Known rows, with every way that one mark hangs from another:
fetu[benam vulup]: [  3   8  -3   5  10  -5 -17  -4   1  -4   1   8   6  15 -10   0   7  18
   8  14   2  -8   5  -7  -7  -3  -9  -6   0 -26 -21 -14 -12]
firuk[vulup[benam[rufun]]]: [-24   8 -11  -8   5   0   0  20  -4 -14  10  22  -4   9   3  -2   9  -9
   3  11   2  18   0   7  -4  -3  -9   3  -5   5  -8   0  -3]
fenu[roduk[rufun] tizaz]: [ 22 -13   6 -23  -1 -15   8   9   0   3  -6  17 -15   1   0   2  27   2
  -2  -7  12  10   7  -4  16  -3  12  12  -4   1  15  17 -11]
benam[vulup[daras fetu]]: [-16  19   0 -13   3  -7   0  12 -12  -7   6  -5   2  15   0  -1   3 -11
  14   2   0   3   1   4 -16  -5   1  -1   0  14  18  -7   3]
piteda[rufun]: [ -4  -2  -8  -8   3   3  -2   4  -7   3   2   9   2   7  -6  -4  -3   6
   3  -1  -2   2   4  -2   0  -2   0 -10  -2   9  -2  -1   4]
fetu[benam roduk[tizaz] vulup]: [ 22  12   4   5  12 -12 -23 -10  18  -5   0  17  -6  -3 -16   0   6  15
  10  15  -4 -10  11  -7   1  -7  -2  -7   3 -38 -22  -9 -25]
fenu[tizaz]: [  7  -6   5  -6  -1  -4   3  -4   6   1 -10   6   3   5   1   1  15   6
  -4  -6   6  -4   9  -2   6  -3   2   5  -8  -6  -3  -5   0]
firuk[vulup[benam[rufun] roduk[fenu]]]: [-11  13  -6 -14  12 -16   6  19   7 -15  22  32 -16  14   8  -7  16 -20
   9   9  -5  26   0   2  -8 -10   2  12  -6  13  -2  15   6]
fetu[benam roduk[fenu[tizaz] rufun] vulup[daras]]: [ 35   4   6 -18  22 -31 -32  -5  30  -6   0  29 -10  15  -7   0  23   6
  22  13  12  -2  13   3  -5  -4   3   1   2 -35  -7   0 -42]
firuk[vulup[daras[benam[rufun[piteda]]] fetu]]: [-28  12  -1 -45 -21   7   3  23  10 -25  16   9  -7   3 -15   5   2  -3
  19  16  12  11   2  -5  -7  10  -3  10   0  18 -15  -4 -16]
daras[fetu[vulup[benam[rufun[piteda]] firuk roduk[tizaz]]]]: [  4  17  16 -29   2 -10  -6  20  20 -21  19  19 -34  19   7   7  20   5
  29  32   3  23   8 -13 -12  -1   4  12 -11  10  -2  16  -1]
benam[rufun[piteda] vulup[daras fetu firuk roduk]]: [-19  31  12 -32  -3  -4  -1  27  -6 -22  21   7 -24  36   2   1  16 -14
  48  28   8  25  -1  -1 -28   2  23   8   4  26  15   6  10]
benam[rufun vulup[daras[fetu] firuk roduk]]: [-19  24   8 -24  10  -5   4  27  -5 -18  20   9 -21  32   6  12  14 -12
  32  16   0  27   5   0 -25  -9  13  -8   5  25  15   0  -5]
fenu[roduk[fetu firuk rufun[piteda] tizaz]]: [ 42 -16   8 -55   0 -34 -17   2  20  -7  -2  14 -44 -40   1   2  -6  -2
   2   5   1  18  -3  11  13   7 -13  28  -7  10  20  51 -31]
benam[vulup]: [-12   5  -5   4   7  -1   5   7 -16   1   0   3  -5   8  -1   4  -5  -4
  -2   4  -3   6   2  10  -4  -7 -12 -11   2   2  -4  -1 -10]
daras[benam[rufun[piteda] vulup[firuk]]]: [-23  10   4 -25 -11   6   7  15  -7 -13   9  14 -22  14 -14  19  -5   1
  18  29   7  24   5  12 -12  12 -11  -2   8  11 -19  12 -20]
fetu[benam[rufun vulup[daras]] roduk[fenu firuk]]: [ 14  20  -1 -21  31 -33 -26  -4  10  -9  11  30 -18  13  -9   6  -1 -13
  30  23  -9  19   4  22 -27  -3 -16  -6   8 -17  -5  11 -37]
vulup[daras[benam] firuk roduk[fetu piteda rufun tizaz]]: [ 35   4  18 -56 -10 -32 -10  -8  39 -37  15  13 -29 -29   1   6  -6 -16
  27  11  -3  19  15  16  -6  12  10  26 -10  31  39  31  -9]
fenu[roduk]: [  6   0   4  -9  -2  -3  13   6 -10   3   2   6  -6   3  -5   1  16   0
   1  -1   2   5  -1 -12   8   0  11   6   3   4  10   4   4]
daras[benam[vulup[roduk[firuk]]] fetu]: [ -6   8   8 -26  -1  -2  17   2   0 -17  10   4  -8  -1  -1  15  -4   3
   3  13 -11  19   9  -4 -14 -10 -11   0  -1  24  -6  12 -10]
roduk[fenu fetu firuk[vulup[daras[benam]]] piteda rufun]: [ 27 -10  -6 -67   9 -43 -26 -12  38 -29   9  19 -24 -40   2   4 -32 -19
   4   5  -5  18   8  34  -4  12 -35  17  -9  22   9  34 -44]
firuk[vulup[roduk]]: [-12   8  -2  -5   0   5   9  12  -1 -14  10  10  -1   7   1  -9  12  -7
   3   2   2   8  -1  -9   3 -10  14   1   2   9 -10  -6   5]
daras[fetu[benam[rufun[piteda]] roduk[fenu tizaz]]]: [ 16  10   7 -31   9 -21 -21   4  44  -2  11  31 -35 -13 -12   8  -8   4
  12  17  -4   9   6  -6  -4  -1  -4   3  -1 -25 -23  25 -44]
roduk[fenu fetu[vulup[benam]]]: [  9   3  -6 -10  18 -25 -19   1  11  -1   4  13  -8   1  10  -1  -1   1
  -3   4  -5   4   1   7  -7  -5 -19  13 -11  -5   5  15  -8]
daras[benam[rufun]]: [ -7   0  -1 -13 -11   3   8   7   0  -7   8   9  -6  -4 -14  15  -4   4
   1   6  -1  12   8   3  -5   3 -10   0   0   6 -10   6 -12]
roduk[fenu fetu rufun]: [ 17  -9 -10 -26  13 -29 -22   6  19   3   4   9 -23 -24   8   1 -20  -9
  -9 -12  -2  12  -3  19   2  -3  -8  11  -2   4  17  39 -26]
vulup[benam firuk roduk[fenu fetu rufun]]: [ 15   9   6 -30  13 -32 -13  10  23 -16  18  20 -21  -1  22  -6   9 -19
  19   8  -4  28  -5  10 -12  -1  22  31  -6  20  39  45  11]

Rows:
[ 16   0  -3 -25  16 -23 -15   9  -3 -14   5  10 -25 -13  11   1 -11  -9
   6   7  -6  26  -1  22 -11 -14  -6   7  -1  18  17  34 -21] -> benam[vulup[roduk[fetu firuk rufun]]]
[ 19  14   6 -31  24 -42  -5  -8  24  -9  11  21 -27  -7   1   4  -6  -8
   4   3 -23  15   8   3 -14 -14 -19   4 -10   2   1  29 -15] -> daras[fetu[benam[vulup[roduk[fenu firuk tizaz]]]]]
[ 14  10   0 -24   6 -24  -5  12  15  -4  18   8 -20  -2   9  -8   0 -18
   9  -6  -3  15  -2  -3  -8  -8  23  17  -2  16  27  36   8] -> vulup[fetu roduk[fenu rufun]]
[ 21 -16  -5 -51  10 -29 -13  11   8 -10  -9  20 -20 -22   5  -3  11   0
 -12 -12   9  17   3  10  17  -9  -6  18  -7   6   6  26 -29] -> fenu[roduk[fetu firuk[vulup] rufun] tizaz]
[ 18   0  -4 -56  17 -42 -20   4  27 -14   1  13 -14  -6   9  -9   4 -19
   6 -13   4  10   4  15  -4  -1 -10  17 -10  11  16  22 -15] -> roduk[fenu[tizaz] firuk[vulup[daras fetu]] rufun]
[ 12  16  18 -10   2  -9   3 -10  13 -26  14  15  -6  17  17  -7  16 -12
  34  29  -4  15   5  -1 -16   8  24  19 -11  20  24   9  32] -> vulup[benam firuk roduk[piteda]]
[ -3  21  10 -12  10  -3 -12   6  13 -15  14   7   1  28   0   2  20  18
  24  20   1   4   4 -25 -17  -8  21  -3   2  -8 -11  -9   3] -> daras[fetu[benam vulup[firuk roduk]]]
[ -7  10  -7 -10  14  -4 -21  14   6  -4   8  12  -7  16  -9  12   1  22
   5  14   1   4   9  -8 -13 -10 -14 -15  -1 -22 -27  -7 -30] -> daras[fetu[benam[rufun] vulup]]
[ 35   1   9 -25  20 -39  -1 -22  14  -9  -1  22 -26   5  10   0   0 -14
   9   9 -10  15  17  21 -11  -7 -17   5 -16  10   3  23  -5] -> benam[vulup[roduk[fenu[tizaz] firuk piteda]]]
[  8   7  -3 -37  27 -25 -25   0  36 -10   2  37 -14   0  -5   4   4   5
   2   5  -3  11  11   2  -7 -14  -8  -4  -2 -26 -36  11 -42] -> daras[fetu[benam[rufun] roduk[fenu[tizaz] firuk[vulup]]]]
[ 42  12   6 -23  31 -37 -34 -15  25 -19  13  28 -26  10   6   3  -1 -13
  37  37  -6  17  13  23 -26   5 -24   4  -9  -6   5  13 -26] -> fetu[roduk[fenu firuk piteda] vulup[benam[rufun] daras]]
[-10  17   9 -28  -8  -3  -6  18   7 -17  14   9  -7  18   5  -2  16  -9
  35  27   9  14  -2  -4 -20  11   6  23 -11  16  18   5  10] -> vulup[benam[rufun[piteda]] daras fetu]
[ 37 -18   5 -45   8 -32 -13   1   9  -3 -10  15 -22 -20   7   3  12   4
  -5  -9   6  15   4   9  11  -5  -1  22  -9   6  21  34 -19] -> fenu[roduk[fetu firuk rufun] tizaz]
[  7  22   8 -21  14 -12 -23   3  18 -23  19  19 -19  26  -1   8   5  12
  32  32  -1  14  15  -9 -24  -4  10  -8  -5  -6 -14   0 -10] -> daras[fetu[benam[rufun] vulup[firuk roduk[piteda]]]]
[ 31  -6  -6 -32  20 -33 -19 -24  16  -1   3  18 -19  -9   2  -5 -26  -7
   8   5 -15   9  10  20 -10   6 -26  -4 -12  14   3  26  -5] -> roduk[fenu firuk piteda[rufun]]
[ 31  -1  -6 -33  21 -46 -36   4  29  -2   5  11 -40 -21   4   4 -18  -6
  -3  -9  -4  12   5  23   2  -1 -17   8  -4  -4  16  41 -29] -> roduk[fenu fetu[vulup[firuk]] rufun tizaz]
[-26  22   2 -21  -7   0   9   7  -8 -13   9  -3   2   9  -8   9  -5  -2
   9   7  -3  10   5   1 -16   2   8   2   4  17   5   5  10] -> daras[benam[vulup[fetu firuk]]]
[ 18   7   0 -38   4 -38   1  -3  20 -16  16  29 -46 -27  -8  15 -27 -17
  -2   3 -19  27  21  27  -8  -8 -27   8 -15  20   6  40 -27] -> daras[benam[rufun vulup[roduk[fenu fetu piteda tizaz]]]]
[ 25  16   8 -36   8 -33 -15  -1  27 -18  20  10 -30   1  14  -8  -8 -23
  25   7  -5  19   3   7 -16   4  29  18  -5  22  34  42  14] -> vulup[fetu firuk roduk[fenu piteda rufun]]
[-26   8   1 -36  -3   4  -2  30  13 -22  14  20 -11  14   6   3  13  -5
  20  25  12  18  -2  -5  -9   5 -11   8  -7  15  -8  -5 -20] -> firuk[vulup[benam[rufun[piteda]] daras[fetu]]]
[ 35   4   7 -12  12 -24  -9 -10  11 -11   4   4 -21  -5   1  -1   5   2
   9   7 -10   5   9   1  -4  -8 -14   5  -9   1  -1  11  -2] -> fetu[vulup[roduk[firuk tizaz]]]
[-15  17  -2 -14  13 -12 -19   3  -1  -9   1  11   0   7  -2   3  -4   4
  10  11  -3   8  -1  12 -15  -3   1   0   3  -7  -2   4  -9] -> roduk[fetu[benam[vulup[firuk]]]]
[-10  16   5 -32   4 -13   7  27  18 -28  21  24 -18   5   7   0  23 -17
  16   8  -4  23   8  -7  -7 -12   1  11 -14  23  13   1  -3] -> firuk[vulup[benam[rufun] daras[fetu] roduk[tizaz]]]
[ -4  25   8  -8   2   2 -13   3  10  -9   7  -2   2   9   1  -6   4  -3
  22   8   0   1  -2 -10 -11  -1  40   5  10  -3   9   3  14] -> vulup[fetu[roduk] firuk]
[  0  13   7 -21   3 -11  -4  16   6 -21  17  17  -7  11  11  -1  22 -11
  29  16   0  22   0   2 -18  -5  13  23 -12  22  30   7   9] -> vulup[benam[rufun] daras roduk[fetu]]
